Every row comes from one small tree of marks. The marks that hang from a mark follow it in brackets, in alphabetical order. Every link used is in the known rows. Which tree was each row made from?
Known rows
B{W{U}}: [  1  -4   5  -1  -6  -5  -8  -3  -5  -2   0  -4 -12   0   9   1  -5   3
  -3   4  -6  -8  -5  -5   2 -10   2  -7  10   2   2  -6 -10]
W{S{N Q} U Y}: [  3 -15  14   4 -17 -23  13  -2   5   1  -8   6   9  -7   9  -2 -11  -7
   6 -12  -8  -3 -13  -5   4  -4  -6   4  21  -5  -1   1 -11]
R{Q{U} W{S Y}}: [  3   6  17   7 -16 -24  -1  -1  -4  -2  -3   1   4 -10  -7  -1 -15  -6
  -8 -11   8  -5  -9   8   7  15  16  25  19 -18  -4   1  -8]
Q{S}: [ 0  5  1 -3  0  2 -7  2  4  0 -3 -1  1 -1 -8 -1 -5 -4 -2  0  4  3  4 -2
 -5 -8  1 10  5  2  2 -5 -1]
Q{R}: [  0 -11   2  -3   0 -12   6   5  -4  -1  -1   1   4  -1  -2   5  -6  -4
  -1  -2   1   0  -3  -2  -9 -15   1   7  -3   5  -2   0   4]
N{R{Q{S U{P}} W{Y{E}}}}: [  5  -7  17   6  -5 -20 -40   7   7  -1 -10  -1 -10  -4   3  12 -21 -12
  -3   3  -2  -4   5   5  20   7  11  37  25  -8  -4  -3  -2]
X{B{W{S{Q} U{E P} Y}}}: [  2  -7  15   5 -15   1 -12  -2  -2   1   0 -10   7   2   6   8  -9   5
 -11   8  -2 -15   2 -10   1  -8  -5  -2  27  -4  -1 -10 -16]
R{Q W{S U{N P{B}} Y}}: [  5  -5  13   1 -13 -13 -34  -7  -2  -4  -8  -5 -18  -2  -2  -6 -12 -15
   9  12   3  -2 -14   1  32  -3  -4  18  25  -7   7 -11 -14]
P{B{X}}: [ -6  -4  -1  -4  -8  10   9  -5  -7   6   2   0  -2  -2 -13  -4   5  -2
  -4   1   8   2  -4   2  13  -5 -16   4  -9   4   7  -4   4]
S{N}: [-1 -6 -2  3  0 -5 10  4  8  3 -4  3  0  2  0 -2 -3 -2  4 -5  1 -2 -1 -3
 -9  2 -4  0  3  0  0  1  1]
U{E N{S{Q{R{W}}}} P{B}}: [  4 -22   4   0  10   6  -9   6  10   1 -10  -6 -22   6   0   4 -15 -10
 -10  18  10   4   6  -3   6   6 -11  14  11  12  -8  -5   0]
R{Q W{U Y}}: [  0  -3  15   4 -15 -22 -24 -10  -3  -5  -2   1   2  -5  14   3 -12  -4
   3   2  -5 -12  -4   4  12   2   7   7  20 -14   0   0 -11]
W{R{Q{U{P{B}}}} S{N} Y}: [  2 -18  16   3 -16 -14   9   2   7   3  -5  -2  -9  -1 -21  -4 -16 -12
  13 -13  14   7 -19  -4  13  -5  -4  19  18  -1  -8  -3  -4]
R{Q{U{N P}} W}: [  8   5   1   4   5   1 -26   7  13   1  -8  -5 -17   1  -8  -4 -12  -3
  -4   7   5  -6  -8   5   0  18   9  26   5  -3   0  -5  -7]
P{B{W} U}: [  1  -3  -1  -2  -9  14  -3   1  -8   1   5  -5 -21   5  -6   4  -3   2
  -2   1   0   0  -1   3   4   1  -3 -12   5   7   1  -8  -5]
W{R{Q{S}} U{E P{B}}}: [  0  -6  16  -7  -1   6 -21  -9  14   0  -4  -8 -10   5  -4   0  -6 -10
  13  10   8  10  -5  -8   7 -20 -13   2  13  12  -3  -9  -3]
W{R S U{E N P{B}}}: [  1 -10  16  -7  -2   0  -7  -3   9   0  -9  -6 -19   4  -3  -8   1 -14
  16  14   9  17 -21 -11  28 -23 -15  -3  16  17  -4 -11  -9]
W{R S{Q{U}} Y{E}}: [  1 -20  30   2 -19 -25  18   5   2   0 -11   2  12 -11  -3   3  -8  -6
   4 -16  -2   3 -11  -3  19  -4   8  13  19  -1 -10   7  -5]
Q{R S U}: [  2  -7   8  -5  -1  -9   6  10   5   2  -5   2   1  -2 -17  -1 -15  -9
  -2  -8   2   8  -9   0 -11 -13   8  22  -2   9  -9  -5   0]
U{E N P{B{Q{S} X}}}: [  0  -4  -5  -8   4  32 -18   5   9   8  -7  -8  -4  -2 -20  -7  -1  -8
 -13  13   7   8   5  -7   9   0 -26  14   2  18  10 -16  -5]
S{N{R{W}} Q}: [  4  -8  -2  11  -1 -13  16   7   5   1  -7   4 -12   0  12   8 -18  -3
 -14  -2   4 -10  -1  -3 -18   8  -3  15  13  -5  -3  -1  10]
Q{U{N}}: [  4   0   3   0   3   4  -3   8   7   2  -7   2  -5  -1  -8  -7  -4  -5
   5   1   0   7 -15   3   2   8   7  14  -4   7  -6  -4  -8]
W{R S{N} U Y}: [ -1 -19  21   1 -23 -35  13  -4   4  -1  -7   5   4  -6   3  -3 -10 -10
  13 -11   2   3 -21 -10  14 -28  -2   1  25   1  -5  -1 -11]
X{B{Q W}}: [  2   5  -4   5  -4  21  -2   8  -9   0   5 -11   9  -3 -13   5  -8  10
 -24   0   5 -23  12 -10 -33  -3   1   0   1  -1   6 -14  -2]
Q{R{W{U Y}} S{N}}: [ -2 -23  19   1 -15 -38 -10   1   6  -2 -11   6  -3  -3   5   2 -23 -14
   4  -1  -4  -5  -7  -2   4 -24   2  16  27  -1  -5  -3  -9]
U{N}: [ 2  0 -3 -1  3  3 -8  5  2  0 -5  1 -4 -1 -2 -4  0 -4  4  7  2  3 -6 -2
 -2 -1  2  8  0  6  3 -4 -5]
B{W{S{Q{R}} U} X}: [  1  -9   6  -3 -20 -20  22   3 -13   1  -5  -1   5 -13  -4   3 -12   3
 -24 -10   4 -12 -14  -9 -14 -28  -4  16   6   5   8  -7  -4]

Write each row's tree
[  2  -4  16  -1 -10 -33   6  -1  -4  -4  -7   0  -4  -5   4  -1 -12  -9
  -6  -2   1  -4 -15  -2   4 -25   3   8  11  -4  -2  -3  -2] | Q{R{W{S U}}}
[  1 -17  18   2 -24  -3  21   4 -15  -1  -1  -9 -12  -8 -23  -2 -17  -4
  -8 -13   7   1 -12  -7  15  -3   2   8  21   3 -10 -10  -9] | P{B{Q{U} W{R S Y}}}
[  0 -21  -6  -7  -4  12   4   4  -4   6   0  -7  -2  -1 -23   1  -5  -3
 -16   0   2  -2   0  -5   7 -12 -25  10 -10  12   6  -8   6] | U{P{B{Q{R} X}}}
[  2  -7  12  -2   0  -8 -15  -1  27   3  -8  -3   1   3   4   1  -9  -8
   9   3   8   3  -5 -13 -14 -20  -8   7  19  10  -3  -5  -5] | W{R{Q{S{N}}} U{E P}}
[  2  -1  11   7 -16 -28  -1   0 -14  -4  -3   3 -10  -7   7   7 -16  -8
 -11  -1   9  -1  -5   0  20  -3   6  19  26 -11  -3  -4   0] | N{R{W{S Y}}}
[  2   3   2  -4  -8  13   9   7   6   8  -3  -1  14 -10 -25  -6  -8   0
 -22 -13   3  -1  -3  -2 -10   2  -6  22  -6   6   1  -9  -3] | B{Q{S U} X}
[  1 -13   2  -4  -9  -2  21  10  -2   7  -2   1  14 -10 -21  -2 -10   0
 -21 -15   0  -3 -10  -1 -12  -3  -6  19 -14   9  -4  -4   2] | B{Q{R U} X}
[  2   0   9   8   2 -22  -7  -2  11   1  -6   4  -7   0  25   7 -15  -9
  -1   4   4  -6  -7  -3 -16   4  -4   8  18  -5  -5  -3   3] | S{N{R{Q W{U{E}}}}}
[  0 -15   4   2  -3   7  20   6   3   4  -6 -13 -21   2 -12  -1 -10  -2
 -11  -1  14   0   1 -18  -3  -5 -19  -5  26  11  -1  -9   0] | U{E P{B{Q W{R S{N}}}}}
[  2 -14  18  -3  -8 -21 -35   1   5  -2 -14   0  -2  -4   9  -3   1 -14
  17  10 -14   3  -9  -5  44 -15  -2   7  23   3   4  -4 -19] | W{S U{N P} Y{E}}
[  1   4   9  -3   7   9  -9   8  15   4  -9   1  -2   0  -6  -7  -5 -10
   5   6   5  14  -8   1  -4   7   4  17   6  11  -9  -7 -10] | Q{S U{E N}}
[ -2  -2   7   9 -18 -10   7   6  -9   1   0  -2   9  -3 -10   3 -11   2
 -10  -6  12 -16   1 -10 -17 -13   6   8  22 -10   5  -9  -9] | X{B{W{S{N} Y}}}
[  2   6  -2   2   1  -4  -4   4  13   2  -5   2   9  -4  -7  -2 -10  -6
   1  -8  11  -3   3  -4 -32  -4   2  20   6  -3   8  -4   1] | R{Q{S{N}}}
[  7   4   2   0   2   0 -10  13   6   2  -9   4 -12  -3 -10  -3 -16 -14
  -1   2   8  12 -14  -1  -5  -5   8  33   3  11  -7 -14  -2] | Q{S U{N{R}}}
[  2 -16   8   1 -13  -6 -28   0  -5  -3  -5  -1 -18  -4  11   1 -13  -4
  -1   9  -4  -2  -4  -7  17  -9  10   8  23   6  -3  -9 -24] | B{W{U{N{S}} Y}}
[ -5 -27  28  -1 -12 -41 -21  -2  -3  -5 -11   3   3  -5  18   9  -9 -11
   8   5 -18  -9  -2   2  29 -18   4   3  22  -3  -4   5  -6] | Q{R{W{U Y{E}}}}
[  8   3   8   5   3  -3  17  11   6   4 -10   3  -3  -5   3   1 -13 -11
  -7  -2   9  13 -19  -3 -11  14   0  24   7   8 -11  -7  -1] | W{S{Q{U{E N{R}}}}}
[  4   3  -4   0  -3  13  -6   7  -5  -1  -2  -9  -4  -6 -11   1 -13   4
 -21  -2   1 -10  13  -9 -21  -2   3   9  12   4   6 -13  -4] | B{Q{S} W}
[  4 -14   5   8   1  -7 -35   4   6  -1  -6   0 -27   3  18  10 -16 -10
  -9  20   8   7   6  -3  29   9   1  20  30   5 -11  -5 -10] | U{E N{R{W{Y}} S} P}
[  5 -12  10   2 -10  -8 -19   1   0  -1  -8  -6 -11  -2  14   2 -10  -1
  -3  12  -6  -3  -6  -8  17   2  -4   6  35   6   0  -8 -23] | B{W{S{Q} U{E N P} Y}}
[ -1 -14   5  -1 -25 -18  13   8 -23   0   0  -3  13 -18 -15   6 -15   2
 -29 -14   7 -12  -2 -10  -4 -17  -2  21  15   2   8  -8  -6] | B{Q{R} W{S Y} X}
[  4   9   4   6  -6 -20   8   2  -9  -3  -4   1 -15  -5   4   4 -12  -7
 -16  -1  14  -1  -6  -2   3  -4   5  18  14  -8  -1  -5   6] | N{R{W{S}}}
[  0  -6  -1  -7  -8   1   7   8  -2   4  -4  -1  19 -13 -22   0 -12  -3
 -24 -10   7  -4   3  -8 -21 -20  -9  23  -5  11   7  -9   3] | B{Q{R S} X}
[  3   0   4   8  -5 -17  26   5   6   1 -10   1  -2  -5   1  -2 -12  -1
 -13 -10   8 -10  -3  -2 -16   7  -1  12  17 -11   3   1   3] | R{W{S{N Q}}}
[  6 -17  -1   0   2  -2   3  11   4  -2  -8   2   1  -5  -3   4 -14  -6
 -10  -1   6   2  -2  -7 -18  -9   5  21  -1  13  -3  -3  -1] | U{N{S{Q{R}}}}
[ -4   1   2  -7  -6  17  -4   1   4   9   0   3  -3   0  -6  -2   8  -4
   3   8   6  13 -11   4  11   3 -18  -3  -4  18   2  -7  -7] | P{B{X} U{E N}}
